Every row comes from one small tree of marks. Brackets hold a mark, then the marks that hang from it, in the order of their numbers. Every link used is in the known rows. Which tree was each row made from?
Known rows
{j345 j79}: [-5.54 -1.86 -0.44 -1.10 -0.36 -0.90  0.03 -2.17 -1.40 -0.62  0.75  4.58
 -1.17  0.09 -0.98  0.21  1.84  0.75 -0.02  1.24 -3.80 -1.10  0.97  1.71
  0.53  1.54  1.47]
{j168 {j447 {j79 j202 {j211 j827} j345} j970}}: [ 0.95  1.19  1.49 -1.34 -0.69  0.34  2.05  4.04  2.29  1.37 -1.54 -0.73
 -0.70  4.77 -3.36 -2.77 -1.12  0.97  1.02 -5.74  2.25  0.34 -0.33 -0.48
 -0.11  1.98 -2.26]
{j447 j79 j970}: [-0.79  0.64  2.38 -0.18 -2.57 -0.01  1.83  6.21  3.01  1.99 -1.22  1.88
 -2.02 -0.31 -3.73 -2.01  2.60 -0.33 -0.99 -3.96 -3.31  1.45  0.39 -2.06
 -0.61  2.56 -2.92]
{j746 {j79 j202 j345}}: [ 2.54 -0.75 -0.55  1.22 -1.05 -0.89  2.02  0.35  3.26 -0.51  0.16  0.76
  0.15 -1.64 -0.83  0.36 -2.02 -1.07 -0.53 -3.12  0.90  0.54  0.49 -1.23
 -2.55  0.92 -1.26]
{j746 {j79 j202 {j211 j168} {j345 j713}}}: [ 4.57  0.14 -0.80  1.31  0.19 -0.52  0.53 -1.13  1.06  0.55  0.11 -1.24
  1.19 -2.48  0.74  0.62 -1.29 -1.79 -0.14 -0.43  4.01  0.86 -1.08 -1.98
 -1.24  0.62 -0.12]
{j345 {j713 j724}}: [-0.90  0.99 -0.28  1.77  0.14  0.38 -3.20 -2.36 -2.20  0.14 -0.19  1.53
 -0.06 -0.52  1.93  1.48  2.86  1.55 -3.52  1.97 -3.29  0.88  1.17  4.16
  0.88 -2.96  0.28]
{j202 {j79 j211 j345}}: [-2.79  0.19  0.71  1.17  1.40 -1.60  2.88 -4.25  0.87 -1.94  2.97  0.99
 -1.62  1.08  0.13 -0.95 -1.71  0.53  1.51 -0.54 -0.91  1.28 -0.01 -2.27
 -0.33 -0.10  2.08]
{j970 {j79 j202}}: [ 1.47 -1.29  0.03  1.11 -1.44 -0.69  1.90  4.69  1.76  0.02  0.57  3.15
 -0.69  1.45 -1.30 -0.98 -0.47  0.18 -1.67 -1.29 -2.00  0.65  0.64  0.18
 -1.31 -0.43 -0.90]
{j827 {j713 {j930 j680}}}: [-3.84  2.00 -0.23  2.57  0.99 -0.54 -2.62 -0.53  1.20 -0.84  1.42  2.27
  3.16 -2.32 -1.65  1.84  1.14 -0.43 -1.47 -0.84 -2.50  0.39  1.52  1.81
  0.41 -0.93  2.56]
{j79 j202 {j345 {j713 j724 j930}}}: [ 2.20  0.88 -1.68 -0.08  0.30  1.94 -2.08  0.48 -0.16 -1.09  0.32 -1.75
  2.26  0.56  3.02  1.61 -2.68  0.32 -0.58  1.07  0.65  0.65  1.43  2.04
 -1.11 -1.95 -0.20]
{j746 {j79 j202 {j345 j713}}}: [ 2.87 -0.18 -0.66  1.55 -0.65 -0.30  0.22  0.00  2.11  0.77 -0.25 -0.04
  0.76 -2.33  0.42  0.82 -1.58 -0.39 -0.82 -2.18  0.96  0.84  0.67 -0.21
 -1.74  0.33 -0.84]
{j345 {j79 {j211 j827}} {j713 j930}}: [-5.02  0.71 -1.22 -1.35  1.60  0.73 -3.32 -4.71 -3.54  1.79 -0.50 -0.26
  0.97 -3.26  3.25  1.28  1.73  1.23  2.20  5.46 -1.05 -3.92  1.66  2.85
  1.84 -0.02  2.25]
{j746 j79}: [-0.39 -0.20  0.10  2.31 -0.81 -2.39  1.76 -1.27  2.45  0.12  0.26  3.16
 -1.09 -2.67 -2.14  0.35  0.98 -0.85 -1.98 -2.31 -2.01 -0.59  0.94 -0.45
 -1.49  0.62 -1.02]
{j202 {j79 {j211 j168}}}: [-2.77  0.61  0.93  1.17  1.06 -2.61  2.15 -1.64 -0.73 -0.16  2.08  2.06
 -1.74  0.25 -1.03 -0.88 -0.20  0.21 -0.54  2.01 -1.66  0.55 -0.14 -2.29
  0.65  0.11  1.85]
{j345 {j79 j202 {j211 j168}} {j713 j724 {j930 j680}}}: [-1.78 -1.22 -4.10  0.52  2.09  3.29 -3.52 -0.94 -3.25  0.17  1.05  0.86
  2.60 -3.05  3.84  1.12  1.23  1.09  0.38  6.82 -0.58 -1.15  1.30  2.87
  0.96 -2.19  1.93]
{j345 {j79 j202 {j211 {j168 {j447 j970}} j827}} j713}: [-0.43 -0.44 -0.29 -2.97  0.17  1.28 -3.21  1.71 -4.52  4.17 -2.50 -1.38
  0.76 -0.59  2.26 -0.09  0.39  1.83  1.49  3.35  2.12 -1.12 -0.57  1.67
  2.20  1.15  2.06]
{j746 {j79 j345}}: [ 0.52 -0.81 -0.28  1.52 -0.56 -1.80  1.61 -3.76  2.83 -1.24  0.80  1.20
 -0.79 -2.12 -1.57  0.77 -0.06 -1.24 -0.75 -2.74 -0.72 -0.19  0.68 -0.86
 -1.66  0.71 -1.63]
{j447 {j970 {j79 j202 j211 j345}}}: [ 3.62 -0.94  1.20 -0.51 -1.23  0.33  2.60  5.98  2.58  0.50  0.17  0.17
 -1.33  0.47 -0.45 -1.69 -2.29 -0.68  1.84 -6.39  0.19  2.33 -1.07 -3.99
 -1.67  0.31 -0.27]
{j970 {j79 j202 {j211 j168 j827} {j345 j713}}}: [ 4.50 -1.41 -0.14 -1.00 -0.52  0.09 -0.18  0.50 -0.69  0.30 -0.74 -3.09
  0.40  0.47  1.06 -0.36 -0.44 -0.70  0.57  2.32  3.49 -0.13 -1.19 -0.83
  0.04 -0.34 -1.25]
{j827 {j713 j724}}: [-2.16  1.38  0.11  2.14 -0.72  0.60 -0.88 -2.32  0.63 -1.31  1.18  2.19
  0.04 -0.83 -0.07  1.56  2.52  0.93 -2.44 -0.86 -3.78  1.19  0.35  3.74
  0.14 -1.84 -0.03]
{j930 j713}: [-0.78  1.77  2.39  2.41  0.41 -0.39 -0.40 -1.97 -0.86 -3.83 -0.30  2.38
  1.23  0.99 -0.47  1.21  1.14  0.27 -3.05 -1.05 -2.95  1.11 -0.44  0.58
  0.50 -1.16  3.48]
{j345 {j79 j211} {j713 j930}}: [-5.18  1.06 -1.60  0.24  2.14  0.87 -2.86 -4.33 -3.03  1.26  1.21  2.02
  1.24 -2.59  3.07  1.38  1.43  1.04  1.60  4.08 -2.06 -2.42  1.64  2.60
  1.66 -0.32  3.06]
{j680 {j930 j713}}: [-3.76  0.11  2.48  2.41  1.27 -1.96  0.23 -0.24  0.20 -1.21 -1.20  0.99
 -2.01  1.22 -1.94  2.38  0.15 -1.31 -2.35 -2.94 -3.56 -0.45 -1.82 -0.43
  1.70 -0.89  1.16]

Write each row's tree
[ 2.28  0.31  0.62 -2.56  0.42 -0.28 -0.63 -5.23 -1.27 -1.44 -0.86 -5.33
  0.06  1.40 -0.29  0.35  0.18 -1.11  1.83  0.01  5.03 -0.74 -2.39 -0.67
  1.18  0.27 -1.12]
{j79 {j211 {j168 {j447 j970}} {j827 {j713 j724}}} j345}
[ 2.15  0.06  1.63 -1.28 -2.80  1.49  2.12  7.98  3.81  1.43 -1.18 -0.54
 -0.79  0.75 -2.46 -2.08 -0.34 -0.59  0.55 -4.75 -0.38  2.47 -0.05 -2.84
 -1.69  2.90 -3.23]
{j447 {j79 j202 j345} j970}
[ 2.91 -0.54  0.22 -0.12 -0.77 -0.53  1.31  2.96  0.28  1.01 -0.71 -0.55
 -0.08  1.52 -1.20 -1.22 -0.14 -0.06 -0.25  0.47  2.18 -0.73 -1.05 -0.02
  0.13  0.02 -1.28]
{j970 {j79 j202 {j211 {j168 j447} {j827 j713}}}}
[-2.86 -0.63 -0.78 -0.83 -0.15  1.26 -3.31  1.37 -3.20  2.78 -0.76  2.59
  1.00 -0.76  2.32  0.75  0.73  2.32 -0.43  2.73 -2.02  0.19  1.14  3.47
  1.21  0.49  2.71]
{j345 {j79 j202} j713}
[-2.68  0.68 -0.26  0.23  1.53 -0.16  0.79 -5.64 -0.55 -0.86  1.49 -2.45
 -1.27 -1.08  2.51 -0.05 -1.10  1.54  1.94  2.99 -1.01 -1.18  1.16 -0.25
  0.30 -1.66  0.18]
{j202 {j79 {j211 j827} {j345 {j713 j724 j930}}}}
[ 0.74  0.26  0.24 -2.98 -1.92  0.06 -2.46 -0.68 -1.93  1.74 -3.35 -4.83
  0.20  1.35 -2.87  0.74  2.88  0.71 -2.30  4.98  1.45 -2.92  0.00  3.71
  2.33  0.86 -5.62]
{j211 {j168 {j447 {j79 j202 j345}}} {j827 {j713 j724}}}
[ 3.62 -0.68  1.30 -0.41 -1.52 -0.37  2.06  7.82  1.37  1.78 -0.56  0.82
 -1.36 -0.05 -1.18 -1.61 -1.24 -0.94  0.41 -4.57 -0.41  1.78 -1.15 -3.94
 -1.04  0.47 -0.39]
{j447 {j970 {j79 j202 {j211 j168}}}}
[ 3.29  1.66 -1.52  0.63  1.58  2.12 -0.40 -1.57  0.13 -2.21  1.26 -2.31
  2.43  0.66  4.27  0.63 -3.01 -0.68  1.56  0.25  4.19  1.15 -0.54  0.19
 -1.43 -1.94  1.86]
{j79 j202 j211 {j345 {j713 j724 j930}}}
[-2.05  1.16 -0.11  0.92  2.09 -1.27  0.06 -4.45 -1.38 -0.11  2.52 -0.96
 -0.28 -0.55  0.96  0.45 -1.26  0.30  0.77  3.35 -0.80  0.14  0.55 -1.65
  1.15 -0.67  1.31]
{j202 {j79 {j211 j168} {j345 {j713 j930}}}}
[-2.29  0.47 -0.60  1.58  2.99 -1.09 -0.47 -4.05 -1.18 -0.49  2.68 -0.48
  0.62  0.61 -0.12 -0.17 -1.33  0.85  0.60  2.20  0.02  0.78  0.65 -1.29
  1.49 -1.13  1.94]
{j202 {j79 {j211 {j168 j447}} {j345 {j713 {j930 j680}}}}}
[-3.66 -1.63 -3.55 -0.62  1.98  2.18 -4.37 -5.41 -4.21 -0.05 -0.01 -0.99
  1.41 -4.31  3.36  1.45  3.54  1.17  0.73  8.51 -1.09 -3.33  1.51  3.34
  2.03 -2.05  0.56]
{j345 {j79 {j211 j168 j827}} {j713 j724 {j930 j680}}}
[ 3.67  1.34  0.34  0.12  1.13  0.66 -0.57 -0.45 -0.26 -1.18  0.34 -1.69
  2.44  1.88  2.83 -0.09 -2.82 -0.90  1.37 -1.58  5.89  3.00 -1.98 -1.01
 -1.03 -0.15  3.92]
{j79 j202 j211 {j345 j713}}
[ 0.95  0.08  0.80 -0.10 -0.31 -0.51  1.29  4.62  1.44  1.26 -0.21  1.80
 -1.03  5.07 -3.11 -1.59 -2.35  1.57 -0.29 -7.22 -1.06  0.86  0.56  0.10
  0.03 -0.04 -1.40]
{j168 {j447 {j970 {j79 j202 j345}}}}
[-4.80 -0.99 -3.64  1.64  2.66  2.72 -3.06 -5.30 -2.44 -1.13  2.00  2.15
  1.42 -3.36  3.67  1.01  2.71  1.69  0.91  4.91 -2.74 -1.47  1.86  3.61
  1.03 -2.70  2.32]
{j345 {j79 j211} {j713 j724 {j930 j680}}}
[ 0.94  0.41  1.31 -0.63 -0.43 -0.84  1.69  4.88  1.02  1.93 -1.35  0.88
 -1.34  4.36 -2.78 -2.20 -1.83  1.56  0.28 -6.35  0.23 -0.23  0.04 -0.05
  0.15  0.14 -1.07]
{j168 {j447 {j970 {j79 j202 {j211 j827}}}}}
[-2.63  1.25  0.30 -1.41 -1.24 -0.37 -1.72 -2.51 -0.38 -0.18 -2.16 -2.65
 -0.02 -2.54  0.21  1.61  1.96  0.53 -0.67  2.88 -1.88 -3.80  1.55  3.36
  0.24 -0.99 -1.91]
{j211 {j827 {j713 j724 j930}}}
[ 2.23 -0.99  1.39 -0.16 -0.93 -0.32  2.30  3.10  2.20 -0.02  0.56  0.50
 -1.97  0.09 -0.95 -1.34 -0.89 -0.82  1.64 -6.12 -0.89  1.81 -0.95 -3.81
 -1.04  0.18 -0.57]
{j447 {j970 {j79 j211 j345}}}
[-0.21  0.42  0.89  0.08 -0.50 -0.73  1.44 -2.87  1.35 -1.81  0.85  0.11
 -0.31  1.28 -2.93 -0.96  3.37 -2.17 -0.77  1.81  1.69  0.74 -1.11 -1.31
  0.15  2.54 -2.27]
{j447 {j79 {j211 j168} j345}}
[ 1.82  0.47  0.57 -0.28 -0.96  0.16  1.85  1.17  1.86 -1.07  0.22 -0.34
  0.59  1.90 -2.22 -1.38  1.37 -2.07 -0.60  1.48  3.21  1.40 -1.30 -1.58
 -0.77  2.77 -1.78]
{j447 {j79 j202 {j211 j168} j345}}
[ 4.40 -1.37  1.21 -1.99 -1.75 -0.02  1.74  5.94  1.29  1.26 -1.23 -2.11
 -1.33 -0.07 -0.68 -1.43 -1.71 -1.06  1.72 -3.84  1.27  0.96 -1.32 -4.15
 -0.99  0.77 -1.46]
{j447 {j970 {j79 j202 {j211 j168 j827} j345}}}
[ 0.19  0.14  0.69 -0.01 -1.83  0.42  1.60  2.46  2.86 -0.85 -0.07  0.96
  0.26  2.10 -2.48 -1.20  1.07 -0.65 -1.28 -0.21  0.17  1.43  0.45  0.12
 -1.33  2.44 -2.52]
{j447 {j79 j202 j345}}
[ 4.85  0.76 -1.28 -2.54  0.69  1.39 -2.28 -1.74 -2.38 -0.68 -1.63 -6.89
  2.37 -0.66  3.79  1.26 -1.82 -1.41  1.30  5.38  6.41 -1.49 -1.07 -0.15
 -0.07 -1.05 -0.46]
{j79 j202 {j211 j168 j827} {j345 {j713 j724 j930}}}
[-1.27 -1.24 -0.57 -2.04  0.01  0.24  0.98  2.45 -1.62  0.95  0.10  2.48
 -0.24  1.44 -0.43 -1.01 -0.78  0.15  1.50  0.08  0.97 -0.25 -0.97 -0.65
  0.43  2.14  1.99]
{j345 {j79 j202 {j211 {j168 {j447 j970}}}}}
[ 3.07 -1.09  0.13 -0.54 -0.77 -1.05  1.86  3.07  0.12  0.59 -0.88 -0.28
 -0.58  2.08 -1.33 -1.56 -0.30 -0.35 -0.41  0.78  2.30 -1.02 -0.92 -0.63
 -0.17  0.11 -1.39]
{j970 {j79 j202 {j211 {j168 j447} j827}}}
[ 3.73 -1.22  1.43 -1.51 -1.68  0.22  2.33  5.79  2.18  0.87 -1.00 -1.49
 -1.53  0.02 -0.27 -1.73 -2.05 -0.58  2.27 -5.49  0.99  1.21 -1.06 -3.81
 -1.52  0.55 -0.91]
{j447 {j970 {j79 j202 {j211 j827} j345}}}
[-0.71  0.77 -1.21  0.50  1.01  0.62 -2.68 -5.34 -0.89 -2.11  1.25 -1.14
  0.95 -0.23  1.90  2.31  0.25  0.08 -0.89  1.61 -1.64 -0.27  1.69  2.50
  0.12 -2.29 -0.82]
{j79 {j345 {j713 j724 j930}}}
[-1.67 -1.83 -0.49 -3.28 -0.61 -0.44  0.35  0.33 -2.39  0.47 -1.21  0.50
 -0.18 -0.17  0.38 -0.50  0.43 -0.24  1.51  3.86  1.91 -1.92 -0.97 -0.18
  0.34  2.43  1.68]
{j345 {j79 j202 {j211 j168 j827}}}
[-3.44 -0.45  1.46  2.83  1.10 -0.78  0.67 -1.17  0.34 -2.23 -0.78  0.84
 -2.74  0.92 -0.95  2.51  0.65 -0.80 -2.68 -2.18 -4.57 -0.62 -1.54  0.66
  1.37 -2.24 -0.26]
{j680 {j930 {j713 j724}}}
